Known rows, with every step that occurs
J -> R:   1  13   6  20   8 -19  15 -14  36  12 -21   1   1   0 -22 -43   6   7 -23  10 -37 -11
C -> A:   3  15  21  24 -15 -34  11 -33  29  20 -19 -20 -19  35   2 -26 -21  24  24   0   5  -6
R -> J -> A -> C:  -4  -5  29  -6 -11  -7  17 -30  29   7   1 -31 -46  32  12  -9  -6  23 -10   6 -27  -8
Z -> A -> C:   1 -18  18  18  -1   3  15 -52  27  11 -20  -2  -2  10  -7   5  -5  20  36   0 -40 -10
Q -> G -> R -> A:  -8 -26  11  21 -31  -5  13 -51  39  18 -33 -27  -6  -3  -9   3   7   8  -2   5 -43  -4
Q -> G -> R -> A -> C:  -9 -35  10  21 -27  -3  14 -52  36  16 -33 -27 -12  -3 -10  10   8  11  -5   8 -28  -3
A -> C -> Z -> R -> J:  -2 -19  23  22   7 -13  16 -36  20   0 -15   3 -24 -25  -2  -7  -2  13 -16  27  10   4
Q -> G:  -5 -16  18  24 -27 -11  16 -43  27   8 -30 -20  -8   0  12  -1   4  29  16   0   8   1
A -> C:  -2 -33  10  21   1 -16  15 -26  22   4 -14 -19 -29  -7  -7  -7  -5  32   5  11  31  -9
Q -> Z:   1  -2  21  29 -16 -31  16 -17  30  14 -24 -34   0 -18  14 -19   1  41  -9  11  20  -6
Z -> G -> R -> J -> A -> C:  -2   1  15 -12 -28  10  17 -20  41  11 -18  14 -27  40   1 -22  12 -16   7   7 -52 -20
R -> J:  -1  -6  26  -7 -19 -16  17 -28  28   8  -6 -33 -25  -8   7 -11  -8  10   4   3 -35 -10
Q -> G -> R -> A -> C -> Z -> J:  -8 -25  15  14 -31   2  15 -54  34  15 -33  -3 -10  -3  -3  13  13   2 -15  14 -45   1
C -> Z -> R -> J -> A:   1  25  35  25  -3 -16  16 -35  32   4 -12  13 -10 -12   7 -32  -2   1 -21  21 -39   8
A -> C -> Z -> G -> R -> J:  -3 -14  17  13  -5  -1  16 -23  25   3 -17  19 -23  -6  -1  -2   5   2 -17  25 -15  -4
G -> R -> A:  -4 -17   5  17 -18 -16  11 -33  48  23 -20 -32  -9 -10 -32 -21  -2  -7 -11   7 -78 -18
J -> A -> C -> Z:  -3  11  23  33   4 -12  14 -22  31   6  -4  -2 -35  45   8 -23  -1  39 -20  14  -5   0
C -> Z -> G -> R -> J:  -1  24  22  16 -20  -4  15 -16  36   7 -20  35   0  -3   5 -23   8 -17 -15  21 -69  -3
G -> R -> J -> A -> C:  -6  -6  13  -6 -24  -4  15 -26  44  14  -5 -21 -33  24 -16 -29   3  -1 -32  10 -49 -14
C -> Z -> G -> R -> A:   0  18  20  28 -14  -7  13 -20  38  11 -24  32   4  -6  -1 -18   6 -16  -8  20 -80  -4
B -> R:   2   9   5  25 -33 -34  14 -19  32  -1 -21 -23  -7   2 -28 -11  -7  34  43  -5 -12 -21
Q -> G -> R -> J -> A -> C: -10 -20  16   4 -34   4  17 -47  36  11 -23 -20 -25  22   2   0  11  13 -19   8 -17  -1
A -> C -> Z -> R:  -1 -18  19  32   9 -15  15 -34  21   0 -17   8 -20 -24  -6 -13  -1  18 -12  25  21   4

Rows
  1  -6  32   0  -5  -9  19 -48  32   5  -9 -20 -35   8   1 -32  -2   6   3   8  -7  -5 | Z -> R -> J -> A -> C
  3  37  31  15 -17 -13  17 -23  30   8 -11  39 -11  17  18 -26   6   9 -19  16 -53   3 | C -> Z -> J -> A
 -5 -32   3  18 -12 -12  11 -34  44  20 -19 -31 -17 -10 -34 -11  -1  -3 -15  13 -59 -17 | G -> R -> A -> C
 -2 -13  13  23  -2  -3  15 -21  26   3 -20  24 -18  -5  -4  -8   6   7 -13  25  -6  -3 | A -> C -> Z -> G -> R
 -1 -13  16  16 -21 -10  15 -20  36  18 -32 -14  -4  -3   8  -7  12  13  -7  17 -18 -14 | Q -> Z -> G -> R -> A -> C
  0  -7  16  14   3  -9  17 -25  20   3 -17  29 -19  -9  -2  -7   7  12 -28  26  -8   0 | A -> C -> Z -> J -> R
  2   9  29  41   4 -22  13 -41  32   9 -22   6   3 -36  -5 -22  -5  -2  -8  21 -50   6 | C -> Z -> R -> A
  1  -4   8  30 -27 -34  12 -31  35   6 -24 -41  -9  -4 -33  10 -12  29  46  -4 -56 -23 | B -> R -> A
 -1 -18   6  30 -21 -30  12 -33  30   4 -23 -40 -17  -5 -35  20 -10  33  42   1 -36 -21 | B -> R -> A -> C
 -1 -28  22  23   3 -15  12 -43  26  15 -18 -16 -20 -20  -5  19  -6  11   0  16 -62  -5 | R -> A -> C -> Z -> J
-11 -12  19   9 -31   4  16 -45  35  10 -23  -9 -20  16   4   2  12  11 -29  14 -24   4 | Q -> G -> R -> J -> A -> C -> Z
 -2   0  22   5 -26  -5  17 -17  37  15 -24 -10 -14  19  18 -15  14  17 -18  16 -11 -13 | Q -> Z -> G -> R -> J -> A -> C
 -2 -17  16  33   7 -16  14 -23  20   1 -14   4 -20 -18  -3  -5  -3  26 -15  24  14   1 | A -> C -> Z
  2   4  33   0 -10 -12  18 -47  35   7 -10 -20 -29   8   1 -38  -3   2   7   5 -20  -6 | Z -> R -> J -> A
  2  23  27  37  -3  -9  14 -37  30  10 -19  25  17 -10   3 -11  -4   9   5  13 -71   4 | C -> Z -> A
 -4   3  32   0  -9  -7  17 -29  29   5   1 -20 -41  27  15  -9  -5  21 -20  13 -34  -3 | R -> J -> A -> C -> Z
  3  -2  15 -14  -9  -6  17 -35  30  16 -21  18 -16   7  -7 -12  11  -7  -9  10 -68 -14 | Z -> J -> R -> A -> C
 -1 -15   9   5 -21   4  14 -26  41  16 -28   7 -13  16 -11 -11   9 -18  19   6 -65 -22 | Z -> G -> R -> A -> C
  2  -4  21   3 -13 -18  18 -27  28  18 -27  -6  -5  -9  11  -7  13  21 -29  18 -19  -8 | Q -> Z -> J -> R -> A -> C
 -7 -16   9  18 -35  -5  15 -42  37  12 -31 -15  -6   2  -6 -11  11  12  -5   4 -12  -3 | Q -> G -> R
  3   4  25   2 -30 -23  19 -23  27  15 -23  -9  -5  -8  24 -17   9  29  -7  10   4  -8 | Q -> Z -> J
 -1   9  26  32   6 -10  15 -29  32   5  -6   1 -34  40   5 -29   0  33 -18  15  -1   0 | J -> A -> C -> Z -> R
